Known rows, with every way that one mark hangs from another
befaleb[gereg[zupok]]: [ -3.3   3.0  14.8 -14.9  -6.7   1.3  -3.6 -14.5   2.2 -33.4 -10.3  15.9
  -8.5   4.7   2.4 -11.2 -23.1   3.4   0.3  14.5  -7.1  -9.4   7.1 -17.3
  13.9  -6.8]
befaleb[gereg[zupok[gulame]]]: [ -0.6   8.9  10.5 -11.3  -1.4  -3.3  -3.3  -9.7   9.5 -47.1  -5.9  22.1
 -11.9  -0.5  -0.9 -12.4 -25.8   3.0  -2.5   9.0   8.6 -20.4   6.9 -19.4
  22.7 -34.2]
fibed[gulame[pedur]]: [-13.7  -6.6  12.2 -30.2  12.3  -9.4 -16.0  -4.2   6.9   0.5   2.4 -19.0
   6.6   8.1  14.2  -2.5   4.4   0.5  10.3   2.6  -6.5  -3.2  -0.9  18.6
   7.3   3.9]
gulame[fibed gereg[befaleb] zupok]: [  8.1   2.9  -1.7  27.7 -36.0  13.0   2.9   2.6 -24.3  10.8  -3.3  -1.1
   4.8   2.6 -18.0  15.7 -11.6  -3.6  -5.9 -16.7 -12.9  32.3 -10.0   4.0
 -10.7   6.4]
zupok[gereg pedur]: [  7.0  -3.8  -0.9  23.5   0.0  -6.4   2.4  -1.4  13.6 -10.0   0.1  -0.7
   4.4  -1.3   8.3 -12.9  16.5   3.1  -0.3  33.6  27.0   1.0  -4.2  15.6
  -3.8  -6.3]
pedur[zupok]: [-20.6  17.6   0.3   8.6 -32.9  -1.3   4.6  -6.8   7.0 -15.9   4.1   2.3
   5.4   2.7  -9.3  -5.8   9.3  -3.2  12.3  12.6   3.1  24.4   4.6  16.3
   6.4  -2.1]
gulame[gereg[befaleb]]: [  6.8   2.3   6.4  16.8 -23.7   7.2  -9.4  -6.3 -15.2  -5.3  -7.5  -8.3
   1.0   8.0   6.5  10.2 -12.5  -8.3 -10.5 -20.3  -8.4   7.6 -16.7   5.5
   3.1 -50.1]
zupok[gulame[fibed] pedur]: [ 19.4   1.9  -3.1  10.9  18.0 -11.1   2.1   2.8  17.7 -18.0   5.4  11.6
   1.5 -13.6  -6.0 -14.9   9.7   7.1  -5.4   0.1  24.4   5.4  -0.8   0.5
   7.9 -17.0]
zupok[gulame pedur]: [  8.5   2.0  -2.6  11.9   9.9 -12.8  -0.5  -1.9  19.2 -35.5   2.7   7.7
  -1.3  -2.2   7.3 -15.4   7.6   3.3  -3.2  11.0  30.3  -6.4  -4.0   5.5
  15.9 -29.0]
gulame[fibed zupok[gereg[befaleb] pedur]]: [ 15.2  -4.3 -14.6  41.9 -20.9   7.8  22.2   5.4  -4.6  12.3   1.8   8.1
   9.1  -7.4  -4.9   3.1  14.0   3.5  -4.4  15.4  17.6  28.9 -10.4  12.1
 -29.8  20.7]
befaleb[gereg[gulame[fibed pedur] zupok]]: [ -2.9  -7.7   6.4 -45.2  40.8  -2.8   1.5  -4.2   0.9   6.5  -3.8   8.8
  -7.6  -9.5  -8.0 -10.5 -10.7   6.2   1.1   1.6 -24.9 -23.9  27.7 -32.9
   4.1  30.3]
befaleb[gereg[gulame[pedur zupok]]]: [-28.3 -17.3  -5.5 -32.5  14.6  -2.3   1.9 -10.1 -16.0 -17.6  -2.4  -5.2
  -0.3   6.7  -1.8  -6.8  -6.2  -2.4  10.2  25.5 -11.3 -10.8  32.8  -6.9
   5.9  34.6]
pedur[zupok[gulame]]: [-15.1  23.1  -4.2  12.4 -25.5  -5.7   4.4  -2.7  13.4 -28.0   8.9   8.0
   1.7  -2.1 -14.7  -7.8   5.9  -4.2   9.8   7.2  19.6  14.4   2.5  17.1
  13.3 -25.0]
fibed[gulame[gereg[befaleb] pedur[zupok]]]: [-12.1   1.2   1.8  -4.1 -12.6  15.5 -13.4   6.5  -9.0  23.0  -2.1 -20.5
   4.0  12.0  -2.1  20.1   4.7  -8.8   6.9 -32.8  -8.3   2.6 -12.7  35.0
   4.7  16.8]
befaleb[gereg[gulame[fibed zupok]]]: [-15.5  -7.2  -4.0 -24.1   6.1   0.6  10.9  -7.8 -27.2  -6.2  -1.9  12.3
  -2.3  -0.3 -24.9  -5.1 -13.0   1.8   6.0  16.4 -11.5  17.0  29.6 -14.2
  -8.6  31.9]
fibed[gulame[gereg zupok]]: [-14.0  -0.3  10.9  -3.2 -26.5   4.9 -18.4   5.2 -22.3   4.9  -2.6 -10.3
  -0.9  22.9  -8.2  13.1 -12.6  -2.5  11.8   5.6  -2.4  16.1  -7.0  23.5
   4.8  38.4]
befaleb[gereg]: [ -8.8  -5.6   9.9 -14.5  -3.6  -2.1  -5.3 -19.1  -7.4 -40.1  -9.2   3.7
   0.1   3.8  -2.0 -12.7 -16.0  -2.1  -0.6  15.5  -1.7   1.6  11.7   0.0
  14.4 -26.0]
gereg[gulame[pedur]]: [-17.0  -6.8   0.2 -28.8  25.1 -14.4  -2.8  -7.1   5.2   2.6   5.5 -13.5
   2.0   0.4  12.5  -8.4  10.2  -1.1   6.8  10.9 -12.1 -12.2  15.4  -8.4
   4.0  -8.7]
gulame[fibed gereg[befaleb zupok]]: [ 21.8  12.4  10.9  14.0 -19.3  10.8  -2.8   4.0  -5.8  19.1  -6.8   8.9
  -4.6  -2.1  -6.2  12.8 -17.3   0.8 -12.1 -30.4 -19.8   7.8 -20.2 -18.7
  -4.4 -14.3]
gulame[gereg]: [  0.5   4.5  11.9   6.9 -14.3  -3.0 -18.1  -4.7  -6.4 -10.4  -4.7  -9.2
   0.8   8.6  -2.5  -0.3  -9.3  -5.0  -2.1   1.7  -4.6   4.7  -4.5   8.0
  16.2 -19.3]
fibed[gulame[gereg[befaleb zupok] pedur]]: [  4.8  -2.8  14.3 -13.5  -0.4  10.0 -19.3   7.6  -1.4  23.5  -6.3 -12.2
  -5.1  12.9  17.5  19.1 -12.4  -1.1  -1.5 -30.8 -20.0 -20.9 -21.3   2.1
   5.7   5.0]
gulame[fibed gereg]: [ 11.3   4.7  11.4   6.0  -6.9  -1.2 -13.5   0.1  -8.9   6.2  -2.5  -4.7
   3.5  -2.5 -20.4   0.8  -7.6  -1.7  -4.9  -8.6 -10.8  14.7  -1.8   4.0
   9.0  -7.4]

Rows
[ 16.6   1.7  11.1  12.9  -2.7   1.3 -11.7   6.5  10.3  -6.3  -7.8   6.8
  -9.5   9.0   8.7  -2.7  -4.3   5.0  -4.9   5.0   5.0 -15.2 -11.4  -8.1
  16.9  20.3]  gulame[gereg[zupok[pedur]]]
[ -0.3 -10.7  10.0 -12.3   3.7   7.1 -22.5   1.6 -11.2  18.0  -5.7 -25.5
   3.0  12.3  13.6  17.1  -5.6  -6.4  -2.5 -31.3 -12.9  -8.1 -17.3  20.2
   5.1 -16.3]  fibed[gulame[gereg[befaleb] pedur]]
[  8.4  11.3  -6.4  28.3 -18.4  -2.5   6.4  -4.9   6.8 -14.2   4.1   2.7
   3.0  -6.9   6.1   0.6  -2.3  -5.6  -7.8   3.0  23.2   1.6 -15.6   9.2
  -9.8 -75.4]  zupok[gereg[befaleb] gulame]
[ 21.4   0.7  -2.0  10.9  10.6   1.0 -10.4   5.5   0.7   7.2   1.1 -10.7
   5.0 -12.7  -9.4   7.3  -6.0  -5.6 -13.9 -38.3  -3.6  -5.8  -9.1   3.2
  10.1 -40.2]  zupok[gulame[fibed gereg[befaleb] pedur]]
[ -7.6  -9.4 -16.4   7.3  -5.0   3.2  19.9  -1.1 -13.2  -0.8   0.6   7.0
  -2.5   9.2  17.6   2.9  10.5   1.4   0.4   5.5   6.8  12.9  -2.2  -9.5
 -20.9   9.0]  gereg[befaleb gulame[zupok[pedur]]]
[ -1.4  -1.7  20.5 -23.4   7.6   0.7 -27.8   8.5   5.5  18.4  -4.4 -13.8
  -5.5  13.7   8.8   8.2 -10.2   1.9   6.8  -9.8 -16.2 -24.6  -8.1   4.6
  17.3  34.3]  fibed[gulame[gereg[zupok] pedur]]
[ 23.3   1.8   5.1  24.7 -10.7  11.0  -3.0   5.3   2.8   0.1 -10.6   8.2
  -9.6   8.3  20.3   7.6  -6.2   2.6 -13.3 -17.6   2.1 -11.4 -25.0 -10.1
   5.5  -8.6]  gulame[gereg[befaleb zupok[pedur]]]
[-23.5   5.2 -13.6 -11.8  -0.4   3.0  12.8  -3.9   0.5  13.6   6.1  -8.1
   3.5  -0.8   6.7   4.9  17.3  -6.7   7.3 -12.6 -10.7   3.3   8.2   1.8
  -9.2  -6.2]  gereg[befaleb gulame[pedur[zupok]]]
[  5.3  -1.7  -5.0  -5.9  12.4   2.1  14.5   0.3   6.6   5.8  -2.7  16.6
 -12.5   4.3  29.6  -0.2   5.2   5.8  -5.7  -8.2   0.3 -11.4  -9.7 -29.6
 -13.6 -12.4]  gereg[befaleb gulame zupok[pedur]]
[  4.0   4.9  -9.0  33.8 -37.6   7.7  20.1  -0.7 -11.4  13.8   3.8   4.7
  11.2  -7.2 -12.0   8.7   1.7  -1.0  -0.9  12.5   2.9  36.4  -8.6   7.5
 -31.8   3.2]  gulame[fibed zupok[gereg[befaleb]]]
[  6.8  -6.5   9.4  -5.1   8.9   2.0  -0.3  -8.0   9.7 -34.6 -12.2  20.5
  -9.9   4.0   9.8 -15.9 -10.8   8.0  -3.6  17.7   8.1 -17.1   4.6 -12.9
  16.1  10.2]  befaleb[gereg[zupok[pedur]]]
[ 23.1  -0.4   3.7  -3.2  24.9  -2.2   3.1   1.1  15.3 -31.3  -5.8  29.5
 -10.5 -11.9  -9.1 -17.4 -12.2  10.7  -8.7   0.9  18.9 -16.5   8.1 -18.0
  15.6   1.6]  befaleb[gereg[zupok[gulame[fibed] pedur]]]
[ -6.7 -16.4   0.9 -43.1  43.8  -6.7  -2.3  -9.3 -10.2  -0.7  -2.4  -3.4
   0.7 -10.5 -12.6 -11.9  -3.7   1.0   0.7   0.8 -19.1 -12.3  33.3 -14.9
   3.9   7.4]  befaleb[gereg[gulame[fibed pedur]]]
[ 12.1   9.9   2.9   9.9   4.5  -9.7   1.2   3.5  30.5 -27.8   1.7  19.4
  -9.9  -1.4  14.1 -13.6   0.7   9.0  -2.3  10.5  24.6 -18.4  -7.9 -12.9
  16.3  -8.3]  gereg[zupok[gulame pedur]]
[  6.1  -5.5   3.5   6.8  -5.4   4.3 -12.6  -3.8  -5.4   0.4  -5.5 -21.0
   6.0   3.5  11.8   9.6  -4.5  -7.8  -9.2 -21.4 -13.8  -8.6 -12.8   8.1
  10.9 -28.2]  gulame[gereg[befaleb] pedur]
[ 28.8   1.9 -12.3  36.0   9.9  -0.2  13.3   5.8  11.6   0.7   4.3  11.0
   4.0 -18.3  -2.4  -4.1  11.9   2.9 -14.2  -4.3  32.8   6.0 -14.2   7.4
 -16.0 -43.2]  zupok[gereg[befaleb] gulame[fibed] pedur]
[  9.6  21.7  -7.3  28.7 -24.5  11.7   2.1   7.5  -7.0   4.8   2.7   6.8
   0.6  -8.6 -30.2  12.7  -3.0  -7.5  -6.4 -37.4   8.6  21.4  -9.9  14.5
   4.7 -29.1]  pedur[zupok[gulame[fibed gereg[befaleb]]]]
[ -0.7   0.2   1.6 -13.8  21.0  -8.4   5.4   1.8  13.0   0.3  -0.4  15.0
 -12.7   4.7  18.9 -11.1   7.9   8.8   2.6  13.9   4.1 -15.7   2.2 -27.8
   0.0  13.8]  gereg[gulame zupok[pedur]]
[ -9.4 -11.3   2.4  -2.4 -17.3  12.3 -13.0   6.0 -19.7  16.6  -3.3 -22.3
   4.6  18.0   7.0  22.3  -6.7  -6.3   4.4 -17.5 -11.1   4.2 -13.1  22.6
  -1.0  26.6]  fibed[gulame[gereg[befaleb] pedur zupok]]
[  7.9  -7.3  -7.3  37.5 -27.5  12.4   2.4   3.7 -17.2  -6.0  -7.3  -2.2
   0.5  12.8   8.3  10.6  -0.7  -2.4  -7.1  -4.8   9.4  13.7 -16.7  10.4
  -1.2  12.9]  gulame[gereg[befaleb] zupok[pedur]]
[  0.4  -3.3   1.3   7.4 -11.0   0.8  -9.3   7.4  -8.5  11.1   1.0 -14.2
   9.8  -1.0 -21.6   4.6  -0.8  -1.7   3.0   4.4 -15.4  11.4   9.5   8.8
   9.1  54.2]  gulame[fibed gereg pedur zupok]
[ -3.7 -11.0   4.5   6.6  -9.0   5.6 -15.1  11.3 -15.2   2.5  -5.1  -6.8
  -2.6  22.4  -1.6   8.4   0.6   2.6   7.7   7.5  13.4   7.2  -9.8  27.1
   7.0  57.6]  fibed[gulame[gereg zupok[pedur]]]
[-13.8  -8.3  -4.8   5.6 -19.1   6.5   2.8   2.3  -7.3  19.5   3.6 -17.6
  10.4   8.1  11.2  14.6   6.3  -3.3   9.4  12.3   2.5   8.7 -10.1  26.9
 -22.6  22.0]  fibed[gulame[pedur zupok[gereg[befaleb]]]]
[ 15.5  -0.4   1.0  20.8   9.0  -6.1 -15.6   5.5   5.8 -25.8  -2.5   0.0
  -4.8   3.2   1.0  -7.0   0.7  -0.6  -8.2  -1.8  28.2 -13.3  -8.6  10.8
  26.3 -23.2]  zupok[gulame[gereg] pedur]
[  7.7   9.2   0.2   3.0  -3.3  -2.8   2.4  -1.9  24.4 -15.5   2.8   4.7
  -2.6  -6.6  21.2   0.5  -6.3   0.5  -5.9 -16.5  -0.3 -21.5 -12.7 -16.9
   8.5 -40.4]  gereg[befaleb zupok[gulame[pedur]]]
[-19.8   0.5 -10.7  -1.7 -22.6   1.9  16.1  -6.7 -19.7  -0.4   2.3   2.8
  -0.8   9.1  10.3   8.8  -1.6  -3.7   3.9   3.4  -9.8  20.7   1.2 -12.6
 -22.1 -10.9]  gereg[befaleb gulame[zupok]]
[ -7.7  14.5 -16.0  12.7 -10.6   8.1  23.8   3.3  -8.4  34.9   8.2   7.0
   4.0 -11.9 -21.1   8.1  16.0  -4.4   3.8  -3.9   1.6  27.2   2.9   4.8
 -34.1  -5.3]  pedur[zupok[gereg[befaleb gulame[fibed]]]]
[ 16.0   2.3  -8.9  18.6   8.9  -3.2   6.4   2.1  13.8   8.2   8.1  -5.6
  11.0 -22.2  -4.8  -0.2   7.3  -3.0  -9.1  -8.0  10.1  -2.6  -5.9   8.1
 -11.7 -43.7]  zupok[gereg[befaleb] gulame[fibed pedur]]
[ 10.8  12.5   5.8  -8.9  13.3 -12.3  -2.3   4.0  29.1  -3.0   7.6   7.5
   0.0 -16.9  -3.7  -9.6  -1.3   6.7  -0.2  -3.3  -3.9 -14.3   2.1 -16.2
  12.6   3.1]  gereg[zupok[gulame[fibed pedur]]]
[-23.6  -6.4   4.8 -21.1  -9.1  -4.2  -7.6  -0.2  -0.9   1.3   4.7 -17.0
   7.9  13.1   5.3   3.1   4.4   1.0  17.7  16.8  -5.8   7.4   4.3  21.3
   1.3  47.2]  fibed[gulame[pedur zupok]]
[  6.7  -4.8  -4.1  18.3 -18.2   9.8  -1.3   5.5 -15.9  17.5  -1.9 -13.7
   9.8  -2.3 -12.2  14.6  -3.0  -4.5  -5.5 -17.2 -18.4  15.9  -4.8   6.2
  -4.5  26.8]  gulame[fibed gereg[befaleb] pedur zupok]
[ -2.8  -5.5  -4.3 -15.9  31.7 -11.2   2.7   2.0   4.7  30.1   9.2 -11.3
   7.0 -15.1  -9.3  -7.2  16.7   0.7   4.3  18.1  -6.7  -5.9  18.1  -3.8
 -16.6  11.9]  zupok[gereg[gulame[fibed pedur]]]
[ 10.2   1.8   0.8 -14.7  29.1  -6.9   9.5   6.8  11.7  16.0   2.2  19.8
 -10.3  -5.8   3.5  -9.8   9.7  11.9  -0.6   3.8  -1.6  -3.7   6.4 -30.9
  -9.0  30.7]  gereg[gulame[fibed] zupok[pedur]]
[-12.3  -1.5   8.9 -35.6  14.0  -1.7   1.1 -11.4  -6.7 -17.3  -7.7  16.6
 -14.8   6.0   3.3  -9.0 -19.6   3.3   2.5  12.5 -12.3 -18.0  18.0 -31.8
   6.3  -6.2]  befaleb[gereg[gulame zupok]]
[ 15.9  -7.2 -13.9  10.9  25.6   1.7  19.0   4.6  -3.9  27.8   1.7   6.7
   0.5 -11.7   3.2  -0.6  18.5   3.4  -9.0  -0.7  12.6   8.8  -2.7  -5.9
 -33.1 -15.3]  zupok[gereg[befaleb gulame[fibed]] pedur]
[ 18.3  10.6  -6.6  29.5  -9.9  -1.9   9.9  -0.1   5.5   2.0   5.8   7.5
   6.0 -17.9 -10.1   1.5  -1.1  -2.1 -10.4  -6.4  17.7  14.4 -11.2   5.7
 -16.8 -62.3]  zupok[gereg[befaleb] gulame[fibed]]
[ -8.1  20.8  -0.8  20.3 -26.3   1.0 -10.0   5.0   2.1 -18.6   3.3   0.7
  -2.4   3.0 -22.3   2.0  -2.3  -7.8   5.1  -5.3  17.8   4.1  -1.4  22.1
  24.4 -14.3]  pedur[zupok[gulame[gereg]]]
[-17.5 -16.2  -6.4 -33.9  24.0  -2.1   7.0  -5.4 -17.8  -0.2  -0.1  -0.4
   2.3  -4.8 -18.6  -6.2  -4.5   1.7   6.7  14.2 -17.6   1.3  35.6 -11.4
  -2.6  44.8]  befaleb[gereg[gulame[fibed pedur zupok]]]
[ -5.5   1.2  -0.6 -21.3  14.5  -2.0   7.9  -3.2   8.6  14.7   1.4  -0.3
  -5.8   0.1  26.3   4.2   0.5   0.7  -1.1 -10.6 -21.9 -19.3  -0.8 -30.1
  -8.6  -9.9]  gereg[befaleb gulame[pedur] zupok]
[-17.9  10.5  -4.5  14.6 -16.8  -2.4   4.8  -0.5  18.3   3.4   7.7 -12.4
  12.4  -5.5 -10.1  -6.1  21.8  -4.6  13.5  28.9   9.5   2.9   9.2  30.0
  -0.4  19.8]  gulame[pedur[zupok[gereg]]]
[  3.2   0.5   4.8   3.7   9.8  -8.8 -22.3   2.4   9.5 -17.2   1.3 -15.7
   1.6  -1.3  -2.3  -2.8  -4.6  -6.2  -3.2  -5.9   5.1 -23.3   0.0   9.4
  30.7 -24.2]  zupok[gulame[gereg pedur]]
[ -7.6  -8.4  -2.4  11.6 -11.4   0.7   1.8   7.8  -2.1   6.2   2.3  -1.9
   3.3  13.6   2.5   0.3  13.0   5.3  13.7  37.5  28.2  11.8  -6.2  30.4
 -16.0  51.3]  fibed[gulame[zupok[gereg pedur]]]
[-12.3   5.7 -14.6 -13.4   9.2   3.9  17.1   1.0  -0.7  29.4   8.7  -3.8
   6.0 -12.1  -9.3   5.7  19.2  -3.1   5.4 -23.0 -15.8  16.0  11.6  -2.5
 -16.5  11.5]  gereg[befaleb gulame[fibed pedur[zupok]]]
[  9.9 -10.5   2.4 -28.8  41.3  -0.2   8.3  -0.6  -0.9  -2.3  -7.7  25.4
 -14.4  -5.8  -5.0 -14.3  -5.9  12.0  -3.8   4.9  -2.9 -15.1  19.3 -32.5
  -0.5  31.7]  befaleb[gereg[gulame[fibed] zupok[pedur]]]
[-13.6  -6.1  -2.8 -15.5  22.2 -12.3  -0.1  -2.5   6.6  14.9   7.0 -15.5
   3.9  -4.0   8.4  -8.0  15.6  -2.6   7.1  27.8   0.2 -16.6  15.3   1.8
  -8.1  -2.3]  zupok[gereg[gulame[pedur]]]
[-20.7  -8.5 -13.3  -9.8  -3.6   0.3  13.6  -4.5 -10.8   6.5   4.7 -10.2
   3.8   4.7  17.0   7.5   6.8  -4.4   5.0   1.4 -15.2   3.6   7.1  -9.0
 -15.4   9.8]  gereg[befaleb gulame[pedur zupok]]
[ -1.9   2.0   4.9 -33.2  29.2 -10.5   4.2   3.2  13.2  24.7   5.8   3.8
  -3.5 -10.3   1.4  -6.6   4.8   7.4   4.7   0.9 -24.7 -12.4  15.3 -31.9
  -3.4  31.4]  gereg[gulame[fibed pedur] zupok]
